In the rows, zero is written as 128.
Known rows, with every way that one mark hangs from another
pemo[tofik[rinu[rona]]]: [166 101 104 158 116  92 150 153 120 187 113 132 147 134 120 122 102]
rufa[nidu[rona]]: [167 108 160 127 164 127 143  88 125 138 148 110 120 137 125 146 133]
tofik[nidu[rona] pemo[magapuv] rinu[femo]]: [171  68 166 143 152 165 144  92  63 194 163 128 127  81 128 154 102]
rinu[rona[pemo[magapuv tofik[nidu]]]]: [188 128 169 164 150 152 150 178 122 181 135 130 131  96  82 133  92]
pemo[magapuv tofik[rinu]]: [229 119 117 155 110 116 136 139  98 167 119 144 111 134 112 141  81]
kofofu[femo]: [135 140 111 138  99 152 118 109 137 141 104 134 124 133 105 135 134]
rufa[nidu[rona[pemo]]]: [163 122 186 131 168 140 146 108 134 119 188 116 126 113 125 141 136]
tofik[pemo rinu[femo]]: [130  79 120 141 128 146 134 110 103 152 155 144 135  88 149 120 122]
magapuv[pemo[tofik[nidu rinu[femo rona]]]]: [164  96 187 164 102 112 171 155 110 176 137 122 169 109 112 132  92]
rona[pemo]: [125 142 152 132 133 141 131 149 138 110 167 133 135 104 129 123 131]
pemo[magapuv]: [168 142 136 137 138 156 113 127 102 148 134 134 112 126 113 131 121]
rinu[rona]: [106 124 123 140 143 132 129 142 124 169 128 124 149 124 123 111 141]
magapuv[pemo[tofik[nidu]]]: [189 116 198 149  93 105 169 135 140 117 110 114 144 119 109 150  90]
rinu[femo rona]: [ 85 129 144 134 143 164 124 148 121 173 152 128 145 110 132 105 142]
nidu[rona]: [125 125 163 118 126 127 135 108 116 143 151 110 136 130 146 138 132]
rinu[femo rona[pemo[magapuv tofik[nidu]]]]: [168 132 190 158 150 186 147 185 119 184 159 134 127  81  89 126  93]
nidu[rona[pemo[magapuv tofik[rinu[femo]]]]]: [202 135 200 143 112 162 142 146  95 166 206 133 122 100 139 139  89]

Rows
[144 114 151 158 169 166 135 172  78 195 179 144 144  84  93 127 111] | tofik[nidu rinu[femo rona[pemo[magapuv]]]]
[184  97 228 141  86 109 178 120 105 149 158 108 156 114 135 160  84] | magapuv[pemo[tofik[nidu[rona] rinu[femo]]]]
[133  70 166 131 145 132 157  87 112 155 129 108 138  89 133 154 121] | tofik[nidu[rona] pemo]
[168  84 170 132 114 113 171 130 108 170 138 116 132 119 127 163  78] | pemo[tofik[nidu[rona] rinu[femo]]]
[173  85 174 139 155 161 142  86  86 175 136 116 123  89 119 156 113] | tofik[nidu[rona] pemo[magapuv]]
[163 153 196 131 141 169 123 127 100 144 196 120 126 104 133 136 128] | nidu[rona[pemo[magapuv]]]
[189  98 136 163 141 144 149 163  88 217 122 138 130 113  89 137  79] | pemo[magapuv tofik[nidu rinu[femo rona]]]
[192  63 145 149 151 130 147  85  64 191 138 124 131  93 118 161 101] | tofik[nidu[rona] pemo[magapuv] rinu]
[222 130 178 148 115 128 146 140  97 164 180 130 125 114 129 146  88] | nidu[rona[pemo[magapuv tofik[rinu]]]]
[141 135 148 155 154 176 118 169  82 191 201 148 143  90 117 106 126] | tofik[rinu[femo rona[pemo[magapuv]]]]
[211  93 115 169 141 109 154 156  90 215  97 135 132 124  81 144  78] | pemo[magapuv tofik[nidu rinu[rona]]]
[205 120 196 141 144 130 163 121 153 123 170 116 118 116 123 144 108] | rufa[nidu[rona[pemo[tofik]]]]
[192  82 114 147 115  80 168 144 121 153  92 132 128 130  99 159  71] | pemo[tofik[nidu rinu]]
[176  87 139 149 158 160 135 107  98 161 112 134 115  86 101 144 109] | tofik[nidu pemo[magapuv]]
[164 114 192 135 150 164 142 137  71 167 202 129 131  91 116 155 102] | tofik[nidu[rona[pemo[magapuv]]] rinu[femo]]
[210  98 178 141 124 139 157 129  82 189 145 122 117 118 113 164  70] | pemo[magapuv tofik[nidu[rona] rinu[femo]]]
[142 151 156 155 156 173 115 162 108 171 174 136 138  98 108 107 136] | rinu[rona[pemo[magapuv]]]
[162 121 190 133 102 134 157 148 121 144 200 126 137 103 151 137  97] | nidu[rona[pemo[tofik[rinu[femo]]]]]
[194  67 110 159 154 131 141 106  75 177 115 144 123  91 101 150  97] | tofik[nidu pemo[magapuv] rinu]
[171 118 167 144 124 122 164 164 152 119 128 128 126 100  99 148  87] | rona[pemo[tofik[nidu]]]
[154  52 103 150 143 104 156 108 101 156 108 137 138  94 114 147 104] | tofik[nidu pemo rinu]
